Every row comes from one small tree of marks. The marks that hang from a mark follow it in brackets, in alphabetical order. Every link used is in the known rows. Which tree was each row made from?
In the rows, 128 means zero.
Known rows
Q(A(M(Y))): [118 150 161 133 120 126 125 124 144 122 137 152 127  50 180 126 162 145
  98 153 107 141 108  85 133  72 175 139]
E(N Y(L)): [140 131 117 153 101 123 118 152 153 116 156 133  83 194 146 145 143 130
 134 178 112 126 149 140 140 118 162 141]
E(N Y): [135 124 117 147 133 114 119 144 151 122 146 137  91 191 132 134 136 114
 125 170 108 125  97 135 149 112 123 122]
P(B): [108 123 125 142 158 126 121 168 139 125  87 138 109 126 130 101 149 134
 106 104 132 120 124 123 141 137 125 129]
Y(L M): [129 128 134 128  92 139 132 151 141 135 133 115 118 128 149 151 147 147
 167  90 127 126 175 130 132 130 210 136]
E(N): [115 123 122 164 132 121 141 126 139 124 105 142  93 163 140 124 129 118
 123 163 124 122 132 135 141 129 133 125]
P(B(A) E): [113 102 114 151 173 130 116 187 126 111  77 113 110 125 104  64 140 138
  82  68 113 116 112 166 193 157 140 138]
P(E(N Y(L M))): [139 101 118 146  90 129 107 174 170 120 130 109  87 193 139 135 173 128
 161  93 115 122 143 150 192 109 201 145]
N(E(Y(L M(A)))): [137 127 122  83 111 124 115 175 176 128 152 104  73 140 143 164 164 189
 170 113  96 115  92 141 182 160 202 125]
Y(L): [134 135 130 134  97 138 125 133 132 123 139 124 119 130 143 134 137 143
 139 135 130 130 178 132 118 133 167 146]
M(A(Z)): [118 153 124 106 144 133 130 151 154 130 110 137 133 143  84 115 129 129
  97 133 109 121 124 120 146 145 162 116]
N(E(Y(L M))): [151 129 124 113  93 124  95 184 157 125 162  96  81 132 149 172 153 191
 167 104 118 129  95 138 151 129 202 133]
Q(A(M Z)): [117 176 149 137 114 137 118 141 142 119 132 136 142 149 117 133 135 140
  56 162 107 140 124  78 126  49 216 135]
C(P(B(A(M)) E)): [140 114  95 139 178 132 110 142 138 112  85 112 108 126 152 102 105 134
  31  88 147 129  91 139 190 132 146 147]
P(B E(N)): [ 95  96 115 180 159 122 123 177 154 112  42 131  84 157 131  77 170 118
 105 101 135 111 121 141 190 128 124 142]
Z(A(M(Y(L)))): [137 172 146  93  93 139 113 126 150 118 114 136 111  52 170 124 158 155
 138 149  94 149 157 124 101 135 170 155]
E(N Y(L M(A))): [123 121 122 115 115 126 140 155 186 129 142 130  69 204 148 150 167 130
 165 139  87 109 147 139 180 145 207 119]
C(P(B E(N))): [114  86  91 186 154 121 114 155 163 114  54 130  85 148 156 103 131 111
  87  96 169 115 107 136 180 115 100 142]
Y(L M(A)): [117 125 134  97 109 140 149 140 165 135 125 122 107 136 146 141 162 143
 171  98 106 112 175 133 159 164 213 124]
C(P): [146 117 102 133 126 127 121 110 135 129 138 129 129 119 152 152  91 120
 111 123 163 131 111 122 116 116 105 130]
B(P(E(N))): [113 103 105 165 122 122 117 132 166 115  91 150  90 163 122  96 117 108
  94 128 110 115 166 120 183 137 136 132]
N(E): [131 128 122 130 125 118 114 147 132 121 112 111  94 102 136 141 127 177
 127 136 132 127  82 135 139 140 128 128]
B(A(M(Y) Z)): [143 182 133 135 160 131 116 169 123 123 128 142 138  61 112 106 104 150
  48 139 102 154  95 126 140 133 202 131]
A(M(Y) Z): [139 180 140 127 139 130 107 157 144 130 113 152 147  61 127 121 130 139
  73 136 127 156 107  95 125 108 179 135]
Q(A(M(Y(L)) Z)): [128 185 158 148  89 141 107 164 156 117 141 151 134  62 151 128 158 162
  73 160 108 151 153  81 116  59 246 156]
Q(A): [109 125 146 145 108 128 129 127 135 120 143 132 124 131 136 129 146 135
 119 142 109 122 128 107 130  78 155 131]
Q(A(M(Y(L)))): [125 157 164 139  89 137 124 132 151 118 148 146 119  55 191 136 170 159
 108 165 109 143 155  89 126  78 215 156]
C(P(B E)): [128  91  95 148 151 127 101 159 153 119  78 120 119 117 143 106 134 122
  92  61 173 121 103 130 165 113  98 146]
Z(A): [120 139 129  99 111 132 119 121 130 122 109 121 115 126 115 120 132 130
 155 127  93 129 125 141 104 134 110 128]

Write each row's tree
[125 135 138 108 122 133 141 145 162 127 125 151 111  51 158 113 166 147
 153 134 109 125 160 134 141 168 163 138]  M(A Y(L))
[150  90  90 129 154 121  78 174 166 117 118 118 115 147 135 122 137 118
  90  67 159 126  70 132 174  99  88 144]  C(P(B E(Y)))
[131 166 145  88 125 130 115 119 142 120 100 139 120  48 156 122 148 141
 129 141  93 148 107 120 112 130 132 136]  Z(A(M(Y)))
[120 177 129 149 192 129 111 212 135 121  84 152 122  56 115  78 128 155
  26 114 105 145  91 122 152 142 200 130]  P(B(A(M(Y) Z)))
[133 119 121  75 143 113 116 165 177 131 140 107  79 141 130 158 154 173
 161 102  94 114  41 133 190 159 165 106]  N(E(Y(M(A))))
[114 131 110 163 171 134 100 220 129 113  71 118 123 133  62  61 131 141
  50  63 114 125 105 156 184 138 173 139]  P(B(A(Z)) E)
[145 190 140 132 110 140 105 165 149 127 122 146 136  60 144 127 141 154
  84 143 130 156 160 103 114 113 218 154]  A(M(Y(L)) Z)
[117 155 132 108 109 144 133 176 168 137 119 124 123 146 103 135 148 148
 138  92 106 119 172 124 149 149 243 124]  Y(L M(A(Z)))
[143 122 122 105 125 113 100 177 152 131 149 103  91 130 133 167 141 175
 157  93 114 126  44 133 164 127 160 116]  N(E(Y(M)))
[117 102  99 173 139 123 125 141 144 110 104 144  81 163 107  82  91 117
  68 130  85 113 158 151 199 160 155 127]  B(A P(E(N)))
[111  90 115 154 154 116 104 207 176 122  80 123  77 187 129 101 183 120
 128  57 117 113  84 140 213 113 160 128]  P(B E(N Y(M)))
[111 148 130 100 140 134 135 166 163 140 106 130 133 148  88 128 139 132
 127  86 105 119 124 119 159 148 207 106]  Y(M(A(Z)))
[138 138 108 144 191 124 117 158 139 121 104 150 107  39 182 114  99 146
  40 114 138 140  78 125 147 144 145 135]  C(P(B(A(M(Y)))))
[114  91 120  87 169 124 105 200 190 125  94 117 103 159 112  98 196 126
 137  30 101 106  82 136 226 143 158 121]  P(B E(Y(M(A))))
[101 125 105 199 174 128 112 222 140 108  46 129  86 168  74  59 134 130
  46  98 108 118 114 162 195 139 178 134]  P(B(A(Z)) E(N))
[169  96  92 115 120 123  87 133 154 120 161 109 130 149 133 143 115 114
 112  92 155 134  76 137 163  88  90 143]  C(P(E(Y)))
[127 159 105 146 143 131 108 166 134 124 143 153 126 138  62 102  60 136
  40 126  84 129 154 123 138 155 190 113]  B(A(Z) P)
[132 147 117  85 140 119 100 202 177 134 131 111  95 146  88 152 145 174
 125 101  94 121  38 126 182 141 195 103]  N(E(Y(M(A(Z)))))
[118 155 131 112 150 128 126 173 162 133 107 159 135  58  99 100 146 135
 108 121 108 132 101 121 144 148 155 119]  M(A(Z) Y)
[108 118 115 171 183 126 133 163 139 105  50 124  72 166 141  73 141 131
  46 129 108 120 114 151 212 143 173 142]  P(B(A(M)) E(N))
[130 100 115 124 154 122  83 193 156 114 108 119 115 150 111  90 175 127
 105  71 125 122  85 137 187 113 110 141]  P(B E(Y))
[129 113  92 156 178 125 123 160 123 122 110 132 103 118 137 114  87 134
  67 101 141 122  96 145 143 152 123 125]  C(P(B(A)))
[123 153 118 144 177 136 102 199 134 109  67 116 124 142  86  71 130 143
  16  89 110 135 107 136 191 129 200 143]  P(B(A(M Z)) E)
[130 117 120 138 128 115 125 156 158 135 141 128  89 192 138 151 147 119
 150 120 107 122  98 130 165 113 167 111]  E(N Y(M))
[122 147 126 133 187 130 131 155 124 115  96 130 102 131 141  96 120 145
  46 129 107 127 112 131 161 153 174 130]  P(B(A(M)))
[137 102  92 155 143 117 100 158 155 108 145 143  79 190  97  95  95 115
  70 136  71 116 123 152 209 146 146 124]  B(A P(E(N Y)))
[121 124 120 134 180 133 119 162 131 107  75 112 109 133 128  73 142 141
  46  89 112 126 106 143 200 146 170 146]  P(B(A(M)) E)
[139 100 111 146 126 117 105 151 157 113 123 119  94 191 121 117 153 110
 125 132 115 123  97 148 188 104 116 138]  P(E(N Y))
[152 108  98 117 139 123  87 157 148 113 170 133 115 158  86 100  95 126
  72  99  76 124 122 145 196 145 144 126]  B(A P(E(Y)))
[102  98 108 189 176 122 131 187 135 107  54 127  75 158 116  60 142 126
  80 102 106 110 114 170 205 154 146 135]  P(B(A) E(N))
[139 111 102 153  90 126  88 154 182 110 145 147  80 195 129 116 131 122
 106 142  97 120 181 126 183 126 166 147]  B(P(E(N Y(L))))
[146  85  96 122 149 122  83 192 174 126 114 109 113 144 140 134 146 123
 117  18 157 121  67 126 189  99 130 134]  C(P(B E(Y(M))))
[136 130 104 143 173 127  76 241 140 111 113 115 118 159  54  72 134 137
  48  69  97 130  73 155 193 123 163 133]  P(B(A(Z)) E(Y))
